Known rows, with every way that one mark hangs from another:
[z435 z135]:  1.74  0.12  0.28  0.58  0.85  0.43  1.07  1.54  0.73  1.29 -0.21  0.21  0.32 -0.20 -0.24  0.34  0.48  0.53 -1.34  0.85 -1.48 -1.25  1.48 -1.12  0.01 -0.52  1.13
[z492 z435]:  0.89  0.41  0.55  0.96 -0.96 -0.76  1.58 -0.52 -0.18 -0.12  1.14 -1.44  0.45  0.42  1.07  0.86  1.80  0.85 -0.63  0.02 -1.14  0.70  4.14  0.02  0.94  0.01  3.02
[z576 [z476 [z463 [z245 z938]]]]: -0.46  0.37 -0.19  1.21 -0.99 -1.00 -0.12  0.64 -0.02  1.92  0.14 -1.86 -0.03 -0.05  0.55  0.57 -1.14  1.77 -1.90  1.25 -0.55  0.52  2.79 -0.39  0.84 -0.75  0.94
[z788 z245 z938]: -0.66 -0.38  0.27  0.07  0.22 -0.50  1.91 -0.13  0.65 -1.70  1.41 -0.09 -1.47  0.59  0.96 -0.68  0.59 -0.50 -3.28 -0.69 -0.51 -0.53  0.84 -0.49  0.87 -1.35  1.76
[z463 z245 z476]: -0.29  1.69  0.64  1.67 -0.94  0.74  0.64  1.06  1.25 -0.22 -1.20  0.00 -0.53  0.20  0.79  1.50  0.41  0.49 -0.13  2.39  0.27  0.14  0.21  0.65 -0.37 -1.80  1.71
[z215 [z660 z245]]: -0.01 -0.12 -0.79 -0.53  0.20  1.05  0.26  0.99 -1.56  0.23  0.52 -0.16 -0.67  0.19  1.49 -0.65  0.81  0.03 -1.65  0.16 -0.50  0.17  1.58 -0.51  1.06 -1.92  1.57
[z576 [z476 [z463 [z245 z788 [z938 z135 z186 z215]]]]]: -0.38 -0.08 -0.53  0.35 -0.20 -1.98 -0.20  0.40  0.17  1.83  0.28 -2.41 -0.10 -0.56 -0.04  1.10 -0.88  0.80 -0.50 -0.05 -0.28  0.90  2.18 -0.59  0.30 -0.46  0.61
[z938 z245]:  1.29  0.12  0.21 -0.98 -0.09  0.40  1.00 -0.43 -0.31  0.47  0.45 -1.58  0.26 -0.59  0.84 -0.51 -0.37  0.25 -0.73 -0.52 -1.33  0.33  2.38 -0.38  1.16  0.11  2.15
[z42 z513]:  1.20  0.93  0.09  0.00 -0.70 -1.17  0.65 -0.52  0.21  0.06  1.05 -0.82 -0.04  0.24  2.61  0.91 -0.73  0.79 -0.92  1.95 -0.98  0.16  1.87 -0.54  1.56 -0.74  2.20
[z186 [z660 z215 [z245 [z938 z135]]]]:  0.43 -0.22  0.80 -0.85 -0.47  1.28  0.40  0.23 -1.37  0.38  2.36 -0.37 -1.21 -0.50  1.49  0.82  1.30 -1.32 -0.48 -0.22  0.17  0.19  2.58  0.78  1.56  0.13  1.22
[z576 [z476 [z463 [z245 [z788 [z938 z135 z186 z215]]]]]]: -0.56  0.07 -0.65 -0.03 -0.10 -2.09  0.09  0.35  0.41  1.50  0.76 -2.40 -0.43 -0.25  0.06  0.73 -1.18  0.79 -0.71 -0.30 -0.20  1.27  2.33 -0.46  0.32 -0.56  0.43
[z660 [z245 z788 [z938 z135 z215]]]:  0.77 -1.75 -0.02 -0.71  1.07 -0.24  0.40 -0.20 -0.98 -0.88  0.26 -1.08 -0.04 -0.54  0.60  0.78  1.62 -2.47 -0.29 -0.93  0.50  0.06  0.53  0.60 -0.13 -0.95  1.01
[z476 z463 z576]:  2.05  0.97 -0.83  1.14 -1.28 -0.11 -2.04 -1.23  2.16 -0.08  0.52 -0.55  0.67  1.96  0.27  0.76 -1.23  0.91 -0.76  1.62 -0.52  0.75  5.74 -1.59  1.18 -1.32  2.06
[z938 z135 z186 [z245 z788]]:  1.44 -0.68 -0.78 -2.02  1.67 -1.80  1.88 -1.14  0.49  0.03  0.63 -2.69  0.40 -2.28 -0.53  0.74 -0.27 -1.28  1.19 -3.57 -1.30  1.46  0.34 -1.21  0.33  0.20  0.90
[z186 z660]:  0.49  1.32  0.67 -0.02 -0.94  0.47  0.48  0.43 -1.26  1.09  2.42 -0.87 -0.66  0.45  1.92 -0.34  0.06  0.86 -1.90  1.28 -1.14 -0.04  3.27 -0.32  1.85  0.40  2.20
[z660 [z245 z788 [z938 z215]]]:  0.46 -1.69  0.05 -0.15  0.67  0.37  0.15 -0.10 -1.17 -0.94  0.43 -0.72  0.06 -0.04  0.95  0.06  1.28 -2.07 -0.33 -0.06  0.51  0.29  0.87  0.98  0.24 -0.95  1.19
[z463 z245 [z476 z576]]:  0.04  2.05  0.41  1.99 -1.03  0.73 -0.38  0.77  2.65 -0.92 -1.49  0.71 -0.34  1.13  0.33  1.79  0.44  0.34  0.14  2.63  0.83  0.37  1.18  0.24 -0.55 -2.27  1.89
[z938 z186 [z245 z788]]:  0.74 -0.48 -0.65 -0.88  0.78 -0.68  1.47 -0.84  0.11 -0.12  0.92 -1.96  0.60 -1.36  0.09 -0.74 -0.85 -0.41  1.10 -2.01 -1.26  1.79  0.95 -0.49  1.20  0.15  1.08
[z245 [z938 z135 z186 z215]]:  1.58 -0.73 -0.50 -0.71  1.30 -1.93  1.23  0.28  0.32  0.65 -0.50 -2.04  0.47 -0.82  0.03  2.39  1.46 -1.90  0.38 -1.74 -1.52 -0.21  1.05 -0.79  0.02 -0.52  1.41
[z186 [z660 z215]]:  0.70  1.04  0.21 -0.64 -0.98  0.58  0.17  0.63 -1.14  1.23  2.78 -0.44 -1.19  0.12  1.74  0.08  0.52  0.17 -0.55  0.61 -0.39 -0.17  3.74  0.22  1.88  0.36  2.06
[z435 z135 z513]:  1.46 -0.28  1.02  1.37  1.65  0.71  0.78  1.80  0.56  1.12 -0.21  0.50 -0.31 -1.86 -1.20  1.37 -0.07  2.06 -0.48  1.23 -1.30 -0.75  0.36 -0.68 -0.19  0.23  0.19
[z576 [z476 [z463 [z245 [z938 z135]]]]]: -0.19  0.34 -0.29  0.78 -0.67 -1.38  0.00  0.51  0.17  1.98  0.02 -2.09 -0.16 -0.38  0.37  1.06 -0.94  1.54 -1.77  0.70 -0.58  0.32  2.56 -0.65  0.56 -0.69  0.85
[z245 z788]:  1.04  0.01 -1.28  0.58  0.26 -1.11  0.46  0.19 -0.53 -0.16  1.21 -0.87  0.02  0.12  0.97 -0.82  0.34  0.09 -1.11  0.65 -0.19 -0.68  1.44 -0.34  0.45 -0.82  1.99
[z463 [z245 z788 z938] z476]: -0.47  0.36 -0.22  2.57 -0.44  0.27  0.63  0.58  1.39 -0.98 -1.24 -0.09 -0.47 -0.23  0.31  1.60  1.31 -0.40 -0.40  2.58  1.09 -0.73 -1.27  1.17 -1.14 -1.75  1.17
[z245 [z938 z135 [z186 [z660 z215]]]]:  1.28 -0.42 -0.53 -0.07  0.67 -1.06  1.59  0.24  0.14  0.60  0.70 -1.41  0.00 -1.24  0.40  2.13  1.35 -1.20 -0.58 -1.22 -1.36 -0.26  1.20 -0.63  0.80 -0.38  1.10
[z576 [z476 z463]]: -0.14  0.64 -0.23  0.35 -0.67 -1.25 -0.58  0.63 -0.18  2.11  0.68 -1.89  0.00  0.11  0.81 -0.38 -1.47  2.07 -1.93  0.73 -0.99  0.62  4.14 -0.80  1.13 -0.94  1.26
[z476 [z463 [z245 z938]] z576]:  1.58  0.68 -0.85  2.32 -1.63  0.32 -1.37 -1.26  2.47 -0.36 -0.30 -0.53  0.48  1.75 -0.19  2.12 -0.68  0.52 -0.65  2.45  0.06  0.51  3.86 -0.86  0.75 -0.97  1.62

Rows:
 0.36 -0.59 -0.57 -0.93  0.66 -0.30  2.55 -0.46  0.75 -0.97  1.05 -1.73 -0.22 -0.23  0.52 -0.28 -0.51 -0.80 -1.33 -1.72 -1.41  1.41  1.45 -0.17  1.11 -0.64  0.84
[z788 [z938 z186 z245]]
-0.02 -1.15 -1.54 -0.34  1.00  0.18  0.62  0.68 -1.16 -0.32  0.40 -0.56 -0.50 -0.70  0.78  0.05  1.42 -1.02 -1.28 -0.78 -0.25  0.04  0.03 -0.58  0.36 -1.85  0.81
[z215 [z660 [z245 z788 [z938 z135 z186]]]]
 0.51 -0.69 -0.94 -2.20  1.36 -0.96  1.38  0.54 -0.16 -0.58  0.96 -1.53 -1.37  0.42  0.72  1.02  1.47 -1.92 -1.62 -1.63 -0.25 -0.11  1.49 -0.34 -0.24 -1.25  1.10
[z788 [z938 z135 [z215 [z660 z245]]]]
 0.21  0.17 -1.07  1.38 -0.25 -0.42  1.79  0.28  0.06 -0.78  0.66 -0.84 -0.66  0.27  0.75  0.71  0.39 -0.18 -1.21  1.32  0.49 -0.26 -0.36  0.46  0.03 -0.51  1.27
[z463 [z245 [z788 z938]]]
 0.39 -1.45 -1.97  0.30  1.29 -1.63  0.32  0.53 -0.38 -0.03  0.48 -1.42  0.11 -0.40  0.13  0.37  1.51 -1.67  0.49 -0.64 -0.43 -0.61  0.08 -0.26 -0.17 -0.83  1.02
[z245 z788 [z938 z186 [z215 z660]]]
 0.96 -1.17  0.44 -0.20  0.57  0.57  1.06 -0.11 -0.79 -0.59 -0.23 -0.74  0.19 -0.60  1.00  1.07  1.30 -1.57 -1.56 -0.49 -0.45  0.22  1.06  0.20  0.53 -1.36  1.17
[z660 [z245 [z938 z135]]]
-0.42  0.73 -0.15  0.87 -1.01 -1.01 -0.21  0.62 -0.06  2.00  0.33 -1.81 -0.09  0.04  0.65  0.27 -1.52  2.05 -1.62  1.18 -0.61  0.81  3.14 -0.53  0.93 -0.69  1.13
[z576 [z476 [z463 z245]]]
-0.11 -0.02  0.77 -1.11 -0.06  0.45  0.47 -0.09 -1.53 -0.24  2.86 -1.13 -1.23  0.22  1.63 -0.25  0.69 -1.20 -1.22 -0.22  0.34  0.67  2.10  0.50  1.14  0.32  1.22
[z186 [z660 [z245 [z788 [z938 z135 z215]]]]]
 0.25 -0.06  1.29 -0.73 -0.35  0.85  0.43  0.12 -1.61  0.44  1.99 -1.02 -0.72 -0.05  1.64  0.55  1.03 -1.03 -1.15  0.15 -0.32  0.40  2.29  0.38  1.34  0.38  1.41
[z186 [z660 [z245 [z938 z135 z215]]]]
 1.56 -0.94 -0.46 -3.48  2.03 -2.37  1.01 -0.96  0.28  0.59  0.69 -3.24  0.16 -1.86 -0.75  1.21  0.14 -2.48  3.21 -4.35 -0.92  1.65  0.86 -0.88 -0.18  0.88  1.04
[z938 z135 z186 z215 [z245 z788]]
-0.74  0.08 -1.03 -0.13 -0.20 -1.76 -0.28  0.65  0.00  1.68  0.74 -2.23 -0.84 -0.06  0.24  0.44 -0.80  1.02 -1.41  0.16  0.17  0.53  2.33 -0.54  0.13 -0.80  0.61
[z576 [z476 [z463 [z245 [z788 [z938 z135 [z215 z660]]]]]]]
 1.14  0.03 -0.42  0.87 -0.86 -0.46  0.16 -1.08  0.71  0.96  0.06 -2.11  0.16 -0.01  0.04  2.49 -0.59 -0.16  0.25  0.77 -0.72  0.74  2.22 -0.47  0.60 -0.11  1.04
[z476 [z463 [z245 [z938 z135 z186 z215]]]]
 0.05 -0.50  0.32 -0.34 -0.59  1.28  0.10  0.19 -1.59 -0.01  2.78 -0.20 -1.20 -0.26  1.51 -0.09  1.21 -1.25 -0.40  0.35  0.77  0.03  2.28  1.25  1.53  0.15  1.15
[z186 [z660 z215 [z245 z788 z938]]]
-0.57  0.07 -0.58  1.29 -0.61 -1.49 -0.01  0.42  0.14  1.56  0.36 -1.97  0.11 -0.38  0.29  0.36 -1.33  1.53 -1.15  0.75 -0.43  0.91  2.25 -0.47  0.71 -0.69  0.55
[z576 [z476 [z463 [z245 z788 [z938 z186]]]]]
-0.17  0.29 -0.15  0.30 -0.51 -1.59 -0.31  0.53  0.08  2.17  0.03 -2.29 -0.19 -0.25  0.23  1.22 -0.78  1.11 -1.14  0.48 -0.45  0.46  2.75 -0.54  0.35 -0.53  0.98
[z576 [z476 [z463 [z245 [z938 z135 z215]]]]]
-0.96  0.89 -0.13  1.31 -0.20 -0.22  1.25  0.47  1.49 -1.20  0.20 -0.47 -1.23 -0.26  0.28  1.45  0.62 -0.56 -0.23  1.24  1.15  0.53 -1.09  0.90 -0.85 -1.41  0.65
[z463 [z245 [z788 [z938 z135 [z186 z660]]]] z476]
-0.91  0.16 -0.69  0.81 -0.57 -1.56  0.29  0.39  0.31  1.29  0.78 -2.02 -0.28 -0.07  0.30  0.03 -1.58  1.41 -1.41  0.49 -0.32  1.22  2.38 -0.31  0.78 -0.78  0.40
[z576 [z476 [z463 [z245 [z788 [z938 z186]]]]]]
 0.42 -0.73 -1.54 -0.36  1.04 -1.76  1.15  0.01  0.09 -0.89  1.56 -1.46 -0.43  0.36  0.60 -0.54  0.34 -1.23 -0.28 -0.78 -0.10  0.25  1.12  0.06  0.14 -0.74  1.11
[z245 [z788 [z938 z186 z215]]]
 1.52  0.66 -0.89  1.53 -1.45  0.03 -1.29 -1.37  2.57 -0.09  0.45 -0.66  0.13  1.06 -0.47  2.82 -0.48 -0.13  0.46  1.27  0.26  1.00  3.85 -0.91  0.92 -0.60  1.17
[z476 [z463 [z245 [z938 z135 [z186 [z660 z215]]]]] z576]
-0.16 -0.45 -1.32 -0.39  0.43  0.71  0.10  0.82 -1.61 -0.08  0.83 -0.24 -0.77  0.03  1.29 -1.01  0.89 -0.16 -1.50  0.17  0.02  0.01  1.03 -0.38  0.68 -1.92  1.39
[z215 [z660 [z245 z788]]]
-0.11  1.19  0.08  2.63 -0.67  0.54  0.10  0.66  3.09 -1.27 -1.99  0.54  0.19  0.58 -0.22  2.50  0.88 -0.44  0.36  2.10  0.53  0.56  0.14  0.29 -0.64 -2.31  1.26
[z463 [z245 [z938 z186]] [z476 z576]]
 0.67 -1.32 -1.84  0.28  0.93 -1.18 -0.10  0.65 -0.74  0.04  0.49 -1.20 -0.23  0.02  0.50  0.17  1.97 -1.35 -0.66  0.43  0.18 -1.64  0.55 -0.03 -0.44 -0.76  1.57
[z245 z788 [z938 [z215 z660]]]
 0.20 -0.37  0.39 -2.48  0.49 -0.66  0.34 -0.68 -0.63  0.77  2.31 -2.60 -0.18 -0.91  0.24 -0.60 -0.54 -1.47  2.92 -2.35 -0.76  2.21  2.03  0.00  1.23  1.72  1.23
[z938 [z186 z660] z215 [z245 z788]]
-0.79  0.13 -0.48  0.88 -0.92 -1.19 -0.23  0.49 -0.08  1.87  1.23 -1.76 -0.49 -0.56  0.32  0.47 -1.09  1.30 -0.63  0.63  0.01  0.96  2.64 -0.01  1.04 -0.22  0.40
[z576 [z476 [z463 [z245 z788 [z938 [z186 [z660 z215]]]]]]]
 1.26  0.07  0.22 -2.81  0.71 -0.65  1.69 -0.82  0.07  1.01  1.78 -2.27 -0.43 -2.35 -0.03  1.27 -0.11 -1.22  1.63 -3.62 -1.38  1.77  1.90 -0.86  1.37  1.05  0.91
[z938 z135 [z186 [z660 z215]] z245]
 0.50 -0.53  0.04 -2.79  1.19 -1.15  2.11 -0.54  0.45 -0.25  1.87 -2.71 -0.99 -0.49  0.28  0.88  0.25 -2.05 -0.10 -3.10 -1.04  1.46  1.72 -0.27  0.64  0.55  0.76
[z788 [z938 z135 [z186 z660] z215 z245]]
-0.02  0.01  0.06 -0.63 -0.04  0.19  0.92  0.11 -0.85  0.18  2.35 -0.65 -0.31 -0.58  1.00 -0.07 -0.07 -0.81  1.17 -1.16 -0.58  1.94  2.12  0.17  1.88 -0.19  0.85
[z938 [z186 [z660 z215 [z245 z788]]]]
-0.26 -0.74 -0.92 -1.50  1.06 -0.59  1.55  0.64 -0.09 -0.74  1.04 -1.28 -0.88  0.66  0.84  0.09  0.53 -1.67 -0.47 -1.70 -0.70  1.25  1.54  0.01  0.67 -1.30  0.67
[z788 [z938 z186 [z215 [z660 z245]]]]
 1.46  0.55 -0.79  1.76 -1.34 -0.08 -1.46 -1.19  2.57 -0.24 -0.29 -0.82  0.65  1.68 -0.43  2.42 -0.81 -0.06  0.62  1.70 -0.04  1.15  3.81 -0.90  0.66 -0.83  1.38
[z476 [z463 [z245 [z938 z186 z215]]] z576]
 0.73 -1.28  0.61 -0.98  0.99  0.01  1.02 -0.05 -0.72 -0.39 -0.20 -1.14  0.34 -0.62  0.61  1.46  1.21 -2.33  0.20 -1.64 -0.64  1.18  1.07  0.27  0.48 -1.02  0.88
[z660 [z245 [z938 z135 z186 z215]]]
-0.23 -0.88 -1.67 -0.89  1.06  0.12  0.88  0.62 -1.08 -0.57  0.91 -0.63 -0.88 -0.28  0.88 -0.46  1.01 -0.86 -1.45 -1.15 -0.09  0.43  0.42 -0.57  0.46 -1.99  0.73
[z215 [z660 [z245 [z788 [z938 z135 z186]]]]]
 0.81 -0.77 -1.64 -0.90  1.46 -2.30  1.35 -0.12  0.25 -0.89  1.40 -1.73 -0.51 -0.04  0.30  0.27  0.65 -1.70 -0.28 -1.56 -0.09  0.09  0.82 -0.36 -0.27 -0.73  1.00
[z245 [z788 [z938 z135 z186 z215]]]
